In the rows, 128 means zero.
Known rows, with every way that one mark hangs from another
pego(gudimin razaf(tiboz voguf) todav): [104 122 205  98 188 113 160 167 141 158  61 155  60 151  87  72 128 107
 105 202 139 142 141  67 176  55 178 149 127 120 121 123 100 136 124 141
 221 164 147 141 207 130 107 105 129 148 198 113 152 160 105 128  68 152
 121 125 117  86 129 127 132 183 145  86 127 186]
niboges(pego(todav(tiboz(razaf) voguf))): [112 167 106 127 134 132 116 111  69 108  86 181 161 105 105  78 213  97
 145 122 141 119 140 105 112 116  67 155 121  76 119 109 122 125 105 129
 136 133 121  86 138 132 101 108 145  77 139  80 141 171 123  72 132 104
  73 175 139 125 146 110 105  94 115 127 112 151]
voguf(razaf(tiboz(vabife)) todav): [159 132  97 108 166  68 150 139 113 116 148  76 145  58 139 124  94 120
 172  99 123 108 129 111 154 113 180 113 126 140 158 118 176  98 140 152
  91 143 149 125 122 114 116 170 119 156 107 115 101 152 122 151 110 116
 184 156 107  74 140  93 134 128 140 136  96  55]
vabife(tiboz(gudimin)): [135  84 100 139 121 140 126 121 129 152 127 113 117 143 117 163 137 176
 110 120  98 145 110 142  82 126  75 114 137 166 151 134 114 127 164 127
  84 104 102 142 107 157 185 157 132 116 132 111 138 116 153 157 133 139
 132  71  99 144 122 147 118 112  89 141 176 140]
todav(pego(razaf)): [118 107 155 122 138 108  96 118 144 144 194 168  83 167 127 134 150 202
  97 164 146 123 112 139 153 152 129 157 144 137 130 128 153 123 115 132
 143 127 175 116 145 148 139 126 150 161 124 133 142 144 100 101  94 145
 118 105 120  82  82  92 131 126 111 140 112 126]
niboges(pego(todav(tiboz voguf))): [123 142 120 116 128  99  96 105  97 103 108 194 152 134 125  74 173 136
 121 157 158 126 137  83 125 101  53 176 118  63 117 107 131 105  98 138
 124 124 122  85 143 166  97 121 147  90 143  57 155 167  99  92 115 105
  94 163 145 148 162 105 105  85 110 110 137 173]
voguf(razaf(tiboz(gudimin todav(pego) vabife))): [114 139  62 166 103 123 155 157 106 102 152  86 144  40 114 165 111 123
 200  76  68  92 119 130 113 189 158 107 189 146  72  94 149 149 184 128
 142 161 206 136 106  95 150 145 159 144 123 128 112 167 115 117 141 127
 138 141 108  43 131 124 125 137 111 152  83  65]
vabife(tatino(reve)): [151 110 125 100 155 145 125  73 156 140 144 130 109 189 170 137 138 143
  94 139 156 126 148 130  87 110  96 125 103 136 158 174 118 136  86 158
  99 105  90 137 126 138 135  92  93 131  87 161 128  74 110 135 159 149
  90 132 182 179 127 116 108  93 119  94 150 121]
tiboz(razaf(voguf) todav vabife(tatino)): [149 156  73 110 151 165 154 148 109 120  67  74 152  77 129 136 146 100
 169 101  98 102 112 165  99 178 189  72 150 112 114 155  76 131 105 115
 144 136 137 183 167  89 155  89 111  63 108 163 140  66 115 117 171 165
  68 161 155  94 141 152  55 144 136 144  88  85]
gudimin(voguf): [149 122 141  89 130 100 102  91 160 152 134 156 138 169 169 142 106 175
  67 138 146 122 100 117 146 125  93 133 104 133 154 141 130 113 115 153
  97  92 105 126 144 162 128 152 113 136 133 105 141 105 134 162 133 106
 164 112 152 138 126 114 141 139 125 114 135 172]
vabife(tatino(reve) tiboz(razaf(voguf(todav)))): [122 116 109 121 142 159 169 116 120 169  86 104 151 151 130 139 127  82
 111 100 125 157 161 131  64  83 162  88 107 141 169 190 123 130 110 159
  98 116  61 151  90  83  69  81  76  92  68 138 140  76 175 116 151 121
 103 116 151 174 138 130  92  81 150 106 128  40]
voguf(razaf(pego)): [120  78 109  98 136  84 111 107 149 118 164 110 128 152 159 127  97 131
  92 130 160 145  90 167 131 121 102 119  84 158 136 111 147 104 101 147
  94 149 128 128 140 110 102 173 136 184 105 108 114 154 112 138 122 116
 155 138  82 102  98 111 105 122 115 105 113 133]
niboges(pego(razaf(voguf) todav(tiboz))): [ 93 111 172 108 162 103  98 142 127 139  49 184 104 147 122  70 156 133
 110 147 144 162 124 103 184  89 119 138 124  75 109 125 133  85 107  85
 191 170 168 119 152 124  94 113 151  90 176 102 162 153 112  78  88 115
  98 157 123 112 151 100 119 118 140 105 122 178]
gudimin(pego(todav(voguf)) tiboz(vabife)): [169 139 130 195 128 137 111 104  96  74 140 169 167 102 143  87 143 130
 158 160 124 130 147  70 147  91 130 163 139 119 109 102 115 113 107 152
 120 120 107 119  97 178 101 108 168 126 190 128 117 148  87 147  82 112
 162 132 136 134 102 167 153 141 131 112 167 178]
todav(tiboz(gudimin razaf) voguf): [ 99 175 114 144 107 160 148 124  55 117 107 127 173 114  88 165 210 114
 154 115 130 104 124 128 115 200  57 154 131  99  93 123 149 184 150 128
 105 117  96  75 105 117 152 133 117 107 113  76 110 182 158  97 148  98
  82 129 127 122 143 132 145 101  58 158 125 107]
gudimin(pego(niboges razaf)): [141 115 214 102 142 120  70 113 149 127 160 164  74 137 127 116 131 175
 116 169 166 156 121 163 217 133 171 156 137 134 146 116 160  84 103 104
 158 140 160 145 141 128 152 136 159 178 150 163 119 143 119 129  58 171
 160 118  87 137  81 118 174 182 152 150 128 175]
voguf(razaf todav): [130 121 133  81 156  83 120  95 134 133 175  92 117 127 156 149 123 132
 113 115 144 137 128 120 136 111 129 127  97 150 170 154 174 101 109 118
  70 106 105 109 129 118 104 190 111 172  76 124 107 138 126 134 110 105
 200 157 106 120 117  70 124  96 129 119 105  76]
tiboz(gudimin vabife(tatino)): [149 112  83 115 173 171 130 125 108 123 115 104 108 122 144 149 143 159
 138 108 113 108 110 161  90 186 104  92 145 136 146 129 109 154 153 121
 109 110 126 145 153 156 195 115 110 111 112 135 130  65 108 137 171 150
  99 119 145 142 150 138  92 132  84 124 158 110]
gudimin(tiboz(razaf)): [148 114 119 152 136 138 127  99 131 129 124 111 141 121 116 158 165 125
 140 135 119 129 132 130 136 129 104 134 121 160 132 130 124 122 104 139
 102 120 103 130 130 140 154 134 129 147 149 157 107 121 145 134 115 124
 133 143 138 124  96 145 151 119 109 137 138 154]
tiboz(gudimin razaf(voguf) todav(pego) vabife): [100 145  61 174  97 176 170 177 110 108  97  85 138  48 112 170 162 100
 184  70  80  97 106 149 122 218 163  75 168 132  58 132 108 171 181 100
 159 168 197 150 134  82 149 117 124  74 132 121 128 135 126 106 157 127
  84 149 129  65 123 157 104 142 112 180  89  93]
razaf(tiboz(todav(pego) vabife(tatino))): [160 128  45 133 118 117 124 130 133 102 161 123 166  88 128 120  94 148
 187 139  93  91 138 132  90 169 179 118 188 103 100 101 127 127 128 181
 143 103 191 155 158 135 144  88 147 119 118 131 155  91  77 110 165 168
  74 124 146  78 137 150  81 132 127 148  90  87]
tiboz(gudimin razaf todav): [113 149  86 150 113 176 160 139 115 115 117  78 120  66 113 186 178 113
 161  93 102 110 139 147 120 188 131  85 141 160 122 145  90 166 153  86
 120 132 131 141 140  92 188 146 126 110 135 160  89 135 152 123 175 172
 101 133 113 104 128 147 124 130  90 168 103 113]
tatino(reve vabife): [157 103 180 127 124 127 142  90 174 130 180 119 112 198 138 157 118 123
  90 139 184 118 137 129 122  78 108 131  48 146 144 148 132 150 110 156
  92 145  93  97 103 158 115 120  84 164  93 148 104  99 118 144 145 150
 123 133 189 201 154 124 150 102 138 123 151 143]
todav(tiboz): [139 129 126 109 122  93 110 103 138 131 152 139 150 168 125 135 147 169
 132 150 138 120 138 121 129 146  81 157 119  93 115 133 146 107 102 133
 104  95 132  99 131 169 162 153 139 120 118 106 144 123 118 124 121 114
 114 128 133 133 125 116 135  96  94 132 137 158]
voguf(razaf(pego(gudimin)) todav): [103  99 124  86 143  77 136 146 154 124 182 103 105 139 152 100  72  75
  95 132 158 142 125 137 123  90 144 156  98 148 158 123 154 107 106 140
 114 128 109 125 167 114  55 194 125 193  87 103 114 168 102 144  99  89
 186 152  76 117 111  90 117 123 141  88 103  84]
niboges(pego(todav(tiboz(gudimin razaf)))): [ 89 132  86 151 142 173 127 131  92 114  72 148 111  97 113 105 206  95
 153  87 108 130 148 126 113 135  68 112 135 112 107 111 122 147 147  68
 142 146 149 103 124 112 152 135 155  89 167 120 125 136 151  91 151 107
  87 160 123 122 161 128 126 110  99 139 133 165]
pego(niboges razaf(voguf) todav(tiboz)): [ 82 172 230  91 152  88 106 169 132 165  76 180  83 176  91  77 163 147
 134 207 158 155 148 107 228 112 154 150 123  81  93 125 134 137 125  65
 244 147 178 121 146 124 131 111 155 121 168 133 150 137 122  94  58 134
 130 134 113  98 115 119 136 159 147 119 147 187]
tatino(reve vabife(tiboz(gudimin(pego) razaf))): [137  85 151 203  84 204 155 104 127 124 149  98 140 155 112 172 118  73
 123  72 123 160 129 160  70  76 121  98  85 174 125 132 133 159 162 121
  79 151  66 112  19  95 108 108 129 150 118 178  85 116 194 141 169 127
 117  94 146 213 140 169 187 126 153 154 159 124]
niboges(pego(gudimin(tiboz) razaf(voguf(todav)))): [103  68 187 120 167 113 107 169 140 146  70 135  88 121 124  93  93  93
  97 140 133 165 132  75 195  88 165 171 124 119 151 127 153  70  88 122
 151 163 125 132 192 135  58 134 131 148 167 113 155 172 105 116  38 105
 170 161 117 165 135  98 164 131 167  97 114 132]
todav(tiboz(gudimin(pego) vabife(tatino))): [150 113  83 149 127 168 113 113  89  98 121 125 169 127 143 130 115 142
 183 100  90 129 135 155 104 189 110 129 164  91  96 118 163 124 133 103
 103  97 131 119  82 154 158 116 159 113 118 136 139  86 121 122 151  97
 103 119 127 157 147 149 135 124 103 128 151 123]
tiboz(razaf todav vabife): [158 176  71 142 126 145 163 149 133  98 134  79 134  46 127 140 163 122
 195  83 108  70 130 152 118 173 176  91 160 136 138 152  84 129 124 110
 130 141 169 167 163 114 195 129 124  74 133 169 110 112 119 128 169 178
 100 159 141  72 125 150  97 136 124 166 100 106]
vabife(tatino(reve) tiboz(gudimin razaf)): [114 126  93 156 136 210 163 103 106 150  99 107 115 147 116 155 160 112
 123  81 101 135 149 160  26 124 102  95 139 176 161 158  88 179 144 124
  95 112  63 160  76 100 152  82  91 100  96 171 118  80 183 123 188 143
  72  91 137 171 130 145 107  97 113 116 161  83]

Rows
[103  80 149 173  98 156 127 147 127 139  85 113 137  98 116 156 103 143
 128 118  81 181 110 144 143 135 185  92 157 139 113 140 111 101 158  96
 139 141 138 164  89  72 121 122 165 119 172 142 128 158 161 137 108 162
 132  79  65 116 116 162 145 148 133 144 120 130] : vabife(tiboz(gudimin(pego(razaf(voguf))) todav))
[103 105 149  79 133  81  95 120 153 128 158 119  98 138 141 115 101 126
 108 153 175 161  92 177 172 128 119 125  98 154 120 100 169 108 111 133
 138 158 150 135 147  99 115 172 138 192  97 116 100 141 112 133  92 131
 168 142  70 114  91 111 119 161 144 129 116 149] : voguf(razaf(pego(niboges)))
[130 161 132 101 113  92 128  91 104 101 154 104 156 106 134 154 151 133
 130 130 134 115 112 120 109 139 114 143 120 129 131 137 118 120 100 140
  97 120 108 119 145  99 121 150 119 135  91 104 113 179 105 122 132 135
 153 150 123  99 113 103  89  98 111 124  86  90] : tiboz(todav(voguf(razaf)))
[ 94 133 166  74 122  70  81 131 156 146 132 151 133 150 167 109  65 131
  76 138 161 153  75 165 187 127 113 122  87 149 123  92 174 105 117 134
 151 142 137 133 129  95  74 173 133 191 103 103 117 137 139 147 102  87
 204 131  88 108 101 110 132 188 172 103 114 151] : gudimin(voguf(razaf(pego(niboges))))
[132 112 134 175  73 159 169 136 160 142 157  79 134 147 106 181 100 105
 122 105 119 133 148 136  58  89 132 101  97 152 122 141  86 173 177 114
 112 131  92 116  67 118 143 116 104 130 112 166 100 115 166 143 181 172
 123  97 159 191 164 168 132  93 130 144 159 111] : tatino(reve vabife(tiboz(gudimin todav)))
[ 84 134 110 137  81 145 116 174 119 163  91 149 126 121 117 125  98 117
  98 116 122 162  88 184 139 145 101  92 129 166 124  92 131 153 185 124
 156 130 121 151  99  88 107 142 126 140 148 110 124 132 206 146 137 106
 139  67  70 121 125 165 142 202 140 155 143 148] : vabife(tiboz(gudimin(voguf) razaf(pego(niboges))))
[150 114 154 156 109 155 163 107 144 148 159  99 126 171 107 148 129  95
 110 104 150 125 139 149  58  56 125 116  87 165 150 140  96 153 126 145
  88 145  73 119  76 126 121  92  92 121  97 171 114  95 170 132 162 140
 107 109 167 179 134 147 138 104 159 139 155 110] : tatino(reve vabife(tiboz(razaf)))
[119 158 152 109 146 112 141 135 147 128 135 167  91 184 109  69 158 116
 127 187 124 117 176  73 108  71  97 187 130  91 112 133  94 138 106 106
 173  88 131 119 170 183 144 140 136 110 154 123 160 123 100 123 115  97
 120 143 134 121 121 122 124 111 119  83 156 188] : pego(gudimin todav(tiboz))
[139 131 105 169 155 206 142 111 119  95 121 144 104 136 171 102 132 103
 146 103 120 127 165 115  91 109 127  94 139 138 135 148  96 167 138  99
 144 129 114 142  81 127 139  83 141 117 141 187 106  68 103 137 163 140
 104 127 157 167 134 156 128 137 141  86 175 140] : tiboz(gudimin(pego(todav)) vabife(tatino(reve)))
[148 108 143 120 105  96  84  91 149 129 164 156 183 145 186 136  67 140
  84 124 145 153 130 102 176 110 144 126  90 114 161 146 188  82 113 148
  68  74 100 107 101 138  57 176 132 166 134 103 123 120 138 163 108  80
 208 123 120 167 135 109 180 144 152 130 109 142] : gudimin(pego voguf(todav))
[136  84 146 121 131 134 140 128 132 165  98  90 145 167  87 162 124 107
  99 130 134 153  87 159  90  81 132 108  66 140 123 128 107 127 124 144
 100 151  85 115 105 122 108 122  88 108 117 118 144  95 173 129 135 128
 114 105 139 162 147 151 116 141 147 158 140 132] : tatino(vabife(tiboz(razaf(voguf))))
[119 186 211  94 114 107 140 181 114 125 120 159  95  81  60  98 137 129
 151 205 150 100 148  88 183 138 191 200 177 102 122  93 116 146 127 162
 213 151 157 150 227 120 141 105 130 157 159 126 130 217  90 115  78 204
 128 133 101  92 117 123 150 190 140 148  90 128] : pego(gudimin niboges razaf(tiboz(todav(voguf))))
[107 153  81 162  97 119 141 173 108 118 189 124 155 101 118 150 127 148
 180  92 102  95 155 118 136 197 109 145 169  88  85 114 192 155 185  98
 122 103 190  82  91 159 135 159 147 110 102  89 128 146 126 107 129  74
 139 125 118 106 143 113 144  88  94 162 133  71] : voguf(todav(pego tiboz(gudimin vabife)))
[148 128  90 138 114 147 143  93 159 142 149 116 144 155 142 127 104 140
 123 124 108 136 167 130  30  93 135 114 140 143 160 169  70 129 100 150
 108  81  88 184 107 120 143  81 112 101  91 178 142  68 135 128 183 172
  92 100 151 155 124 148  72  72 138  97 147  91] : vabife(tatino(reve) tiboz(todav))
[125  78 168  86 175 126 103 140 151 126 115 160  38 137 134  97 132 149
  82 133 149 131 113 129 135 115 126 176 153 132 177 129 106  84  92 120
 149 160 145 149 216 158 145 133 141 131 150 132 162 156  96 111  88 150
 123 150 122 135 128  86 129 140 140 108 115 156] : niboges(pego(gudimin razaf))
[154 123 147 158  76 120 150 111 179 135 179  96 143 162 114 152  95 111
 117 122 136 129 151 126  60  54 151 117  86 142 138 146  89 139 125 148
 102 122  90 122  82 132 119 104 101 119 101 175 120 101 147 145 168 174
 114 109 173 179 156 156 118  86 159 127 150 116] : tatino(reve vabife(tiboz(todav)))
[105 158 170 135  99  97 102 129  85 118 177 205 155 174  97 120 166 182
 125 171 158 119 128 114 152 180  89 217 161  68  94 104 173 143 115 150
 143 113 154  74 119 154  99 103 150 131 113  72 156 216 100  70  98 100
  92 103 136  95  99  90 128  86  87 142 111  99] : todav(pego(razaf) tiboz voguf)
[146 132 105 123 164 136 158 146 119 119  68  92 130  92 127 147 160 121
 147 100 129 103  92 148 146 154 148  84 123 125 122 152 110 109 127 129
 122 167 143 156 156 118 157 125  99  75 131 125 131 107 125 138 124 134
 101 149 151  95 126 139 106 156 123 152 118 129] : tiboz(razaf(voguf) vabife)
[110 117 152 122 117 124  93  98 116 122 143 120 165 120 180 165  69 104
  95  71 102 167 111 112 164 136 130 105  94 153 147 133 203 110 153  97
  72  97  87  97  55  86  56 201 141 195 109 111  86 149 162 156 119  35
 242 121  99 148 134  90 189 138 148 119 101  93] : tiboz(gudimin(pego voguf(razaf todav)))
[156 103 133 131 122 137 136 115 131 148 151  97 127 160  97 152 136 131
 113 125 140 133 107 164  71  77 129 121  84 165 151 116 101 132 135 139
  94 116  86 112 106 141 145 130 100 124 108 146 137  91 172 126 152 144
 118 101 140 155 138 151 117 124 144 167 153 118] : tatino(vabife(tiboz(razaf)))
[164 144 122 149 128 106 110 133 139 125 120 138 160 125 157 128  86 158
 128 130 105 109 110  97 160 131 113 139 140 138 130 119 123 104 124 149
 112 113 120 138 121 185 128 121 129 121 164 129 144 105 128 171 115  82
 185 120 165 123 122 144 161 154 142 111 154 166] : gudimin(tiboz(vabife) voguf)
[116 133 126 108 135 124 116 137 135 159 134 120 147 137 158 164  98 138
  88 105 131 141 121 101 168 146 102 109 103 134 163 146 167 154 170 118
  86  94  96  95 119 135 109 185 102 155 121  88 110 129 163 158 136  94
 195 110 128 159 164 102 163 126 113 138 131 113] : tiboz(gudimin(voguf(todav)))
[168 179 107 175 108 155 152 109 112  97 123 114 185 101 142 123 126 109
 174 133 115  92 173  91  84 144 133 148 154 107 127 143  90 149  87 174
 124 119  90 149 108 145 116  56 106  99 113 170 116 119  87 128 157 151
 101 149 193 163 124 166 101  87 130 100 142  73] : gudimin(tiboz(todav(voguf) vabife(tatino(reve))))
[162 150 162 150 148 107 122 144 119 111 102 197 131  97 142  62  69 146
 133 147 129 125 139  87 209  87 198 120 157 117 140  94 117 111 141 137
 184 147 158 145 120 133  97  97 178 148 221 152 122 139 117 148 108 121
 162 112 123  73 137 137 178 215 183 109 124 185] : gudimin(pego(razaf(tiboz(vabife)) todav) voguf)
[115  81 156 100 140 106 132 160 143 144  44 130  98  75 107  94  88 101
 120 144 121 142 120  99 163 107 196 143 157 102 116 117 113  71 110 156
 196 196 170 171 221  98 100 107 147 126 183 106 162 191  98 120  90 175
  95 166 120 108 165 113 128 165 154 116  63 154] : niboges(pego(gudimin razaf(tiboz(todav) voguf)))
[ 91 162 175  83 134 104 104 172 182 147 123 203  81 179 145  37  78 102
  72 205 170 149 121 104 173  64 126 153 104 125 128  88 108 141 122 129
 221 111 138 146 194 159  85 146 132 162 169 114 152 125 113 156  87 109
 167 128 100 121 106 147 133 218 179  81 145 221] : razaf(pego(gudimin(voguf) niboges todav))
[164 141  88 103 154 116 115 118 110 110 135 128 153 146 139 111 131 153
 164 140 114  97 142 144  94 163 111 150 153  79 123 134 129 118 101 131
 111  94 132 129 138 171 174 103 128  85  96 132 165  72  98 114 154 121
  87 136 160 127 148 131  87 104 114 114 148 110] : todav(tiboz(vabife(tatino)))
[131 146  93 149 128 128 140 159 115 113 119 113 135 111 121 150 148 159
 178  93 106  98 128 139 140 191  90 130 156 105  97 121 145 141 168  98
 121 125 157 109 114 162 201 144 133  89 128 111 126 130 126 132 144 112
 114 129 128 116 154 135 131 113  79 141 159 129] : todav(tiboz(gudimin vabife))
[ 87 146 132 132  82 142  98 148 155 132 178 127  95  98 114 163 157 151
 162 140 114 126 125 136 150 201 125 128 161 142  80 112 146 165 170  92
 172 113 203 127 142 118 175 143 145 147 122 130 130 135 120 113 118 161
 133 120 101 109 108 131 133 146 106 178 121 144] : tiboz(gudimin todav(pego(niboges)))
